Each row was made from one path, in order. Every step used is in the known rows, and no mark comes twice. Write each row's path.
In the rows, zero is written as 128.
Known rows:
zofu-sonis-vetuf-munub-teli: [152  72 101 213 147 112 144 131 110 145  77  73 149 147 194 105 120  91
 156 118 106 137 117 114]
munub-tarif-lofo-teli-dizub-zofu: [157 162 206  40  94 125 114  98 132 148 147 171 140 117  89 128 114 167
 158 137 128  70 114 161]
tarif-munub-teli-dizub-zofu-sonis: [159 158 156  85 153 140 142 186 120 101 112 135  85  99 108 157 124 180
 156  79 107  53 130  79]
munub-tarif-lofo-teli-nidu: [119 169 168 116  96 120 131  52 112 145 152 212 119 153 136 123 137 194
 138 118 132 111 150 152]
tarif-lofo: [122 153 130 146  68 138  79 111 137 142 168 127  88 182 103 128 156 142
 108 148 139 141 123 151]
tikan-munub: [ 86 124 117 120 123 106 111 121 143  84 152 116 119 151 116 116 136  96
 110 127 137 152 166 126]
sonis-vetuf-munub-tikan: [147  95 115 128 133 129 155 130 142 128  93  91 145  82 185 105 101  61
 123 185 135 200  97 148]
sonis-vetuf: [107 121  96 147 151 127 144 140 141 149 145 111 143 126 132 155 123 104
 108 142 141 179 125 123]
sonis-vetuf-munub: [132  94  98 151 163 130 154 137 149 147 114  91 172 115 141 146 117  72
  94 168 127 193 104 144]
zofu-sonis-vetuf-munub-tikan: [147  73 117 171 142 111 118 129 154 156  68 104 130  89 202  94  80  90
 134 160 129 147 103 143]
vetuf-munub-tarif-lofo-teli: [151 136 158  95  78 118 102  51 123 155 149 138 155 145 129  81 140 125
 127 183 135 115 134 202]
dizub-zofu: [108 119 126  98 133 139 116 142 161 124 169 135 116 103  79 150 130 126
 115 125 138 142 121 123]
vetuf-sonis: [104  99 128 145 144 137  78 138 141 160 156 141 159 157 120 180 139 112
  99 174 123 174 130 116]
teli-munub-tarif: [118 178  79 115 141 128 140 146 128 191 131 137 112 158 109 123 149 150
  90 133 128  78 156 128]
tikan-munub-teli: [102 125 116 142 100 107 134 118  93  63 146  84 110 179 154  81 154  88
 158  99 126 148 170 100]
teli-nidu: [ 97 144 116 161 164 145 159 125 132 124 145 186 102 135 115 174 138 162
 106  89 131 150 135  99]
zofu-sonis: [106 114 109 180 137 118  84 127 147 159 149 148  95 145 116 134 128 152
 119 109 139  84 146 127]
teli-dizub-zofu: [137 137 155  82 162 149 141 175 152 128 143 146 122  96  64 182 116 136
 127 107 129 109  97 108]
tarif-lofo-teli: [113 128 155 146  43 115  63  85 118 108 173 150 128 143 104 118 147 150
 142 129 157 131 141 177]
sonis-vetuf-munub-tarif: [145 127 101  99 187 127 181 103 146 192 124  95 173 129 159 120 115  78
  91 202 120 165 116 148]
teli-lofo: [ 76 162  92 161 147 153 125 125 110  96 128 146 132 137 106 136 148 142
  97 130 146 139 145 129]
dizub-zofu-sonis-vetuf-munub: [141  52 119 154 173 116 115 147 184 159  77 104 163  89 139 142  86 103
 112 134 108 146  95 130]
zofu-dizub: [106 117 108 136 111 130  97 123 137 147 176 158 126 147 113 148 113 160
  77 106 140 133 113 107]
lofo-teli-nidu: [ 89 119 142 160 140 124 143  97 111  90 149 212 148  99 116 165 130 169
 140  70 145 141 158 128]
vetuf-munub: [132 108 110 143 146 141 130 125 144 132 145 114 143 127 109 130 142  94
  97 155 131 152 118 147]
sonis-vetuf-munub-teli-dizub-zofu: [177  93 144 114 169 142 199 176 115 114  71  67 176 100 143 152 108  79
 163 119  95 163  71  94]
dizub-zofu-sonis-vetuf: [115  79 118 149 159 112 105 150 176 161 108 127 134 100 129 154  92 133
 125 112 122 134 117 115]

Which path is each row?
[100 207  92 120 137 162 160 139  67  48 124 121 107 134 135 119 173 157
 113 127 135 133 169 103]
tarif-munub-teli-lofo
[125 184 125  51 111 146 129 141 139  95 164 147  68  74 136 118 131 138
 105 171 157 144 146 132]
tarif-munub-tikan
[127 185 108  98 120 145 153 142  94  88 173 112  89 136 128 128 169 141
 124 130 135 134 161 101]
tarif-munub-teli
[135 104 164 124 134 103 121 160 118  80  85 110 105 144 135 110 106 129
 192  52  96  66 139  77]
tikan-munub-teli-dizub-zofu-sonis
[155  56 118 175 145 114 138 146 133 135  67  69 154 116 176 111 104  95
 160 112  97 141 102 105]
dizub-zofu-sonis-vetuf-munub-teli
[154 120 149 106  98 108 124  61 130 168 121 114 190 133 160  94 117 102
 128 198 129 154 120 195]
sonis-vetuf-munub-tarif-lofo-teli
[166  69 148 137 197 126 142 178 175 162  53 117 170  77 121 174  73 112
 126 119  99 112  72 114]
teli-dizub-zofu-sonis-vetuf-munub
[111 123 120 145  68 106  94 143 101  92 103 158 127  77 138 101 128 140
 155  98 161 109 157 153]
lofo-teli-munub-tikan
[115 135 125 173  33 111  55 131 109 117 117 148 127 148  96 127 160 170
 130  95 146 104 148 166]
tarif-lofo-teli-munub
[149 139 153 101 135 145 163 168 102 100 133 112 113 123 103 146 133 130
 172  82 116 106 104  81]
munub-teli-dizub-zofu
[143 145 112  89 165 140 157  95 143 180 155 118 142 143 128 103 135  98
  92 190 126 123 129 153]
vetuf-munub-tarif
[125 163 159  95  65 113  90  57 116 158 181 157 130 159 120  90 143 154
 139 161 148  98 154 182]
munub-tarif-lofo-teli
[119 187 118 122 150 153 192 140  91  75 146 164  79 131 142 160 163 179
 124  86 118 146 157  72]
tarif-munub-teli-nidu
[109 149 169  76  56  85  84  47 123 106 157 142 135 170 137  63 134 126
 142 154 140 111 181 181]
tikan-munub-tarif-lofo-teli
[ 94 164  90 186 125 151 146 121  58  71 118 113 122 165 143 102 164 136
 143 106 135 135 149 104]
munub-teli-lofo
[138 114 157 123 167 131 106 171 162 152 117 162 107 102  83 172  98 164
 141  85 119  56 107 105]
teli-dizub-zofu-sonis
[155  98 146 151 162 118 154 179 119 139  74 105 131 118 150 154  96 138
 185  70 102  93  98  74]
munub-teli-dizub-zofu-sonis-vetuf
[133 190 102 123  75 130  99 127 128 195 124 128  84 199 114 108 163 168
  91 148 124  79 140 147]
teli-munub-tarif-lofo
[176 112 154 105 151 151 174 164 108  98 103  89 143 116 113 137 129 100
 162 107 100 119  83  99]
vetuf-munub-teli-dizub-zofu
[143 114 126 122 114 139 127 121 136 114 127 113 115  99 154  90 121  82
 125 173 141 160 109 154]
vetuf-munub-tikan
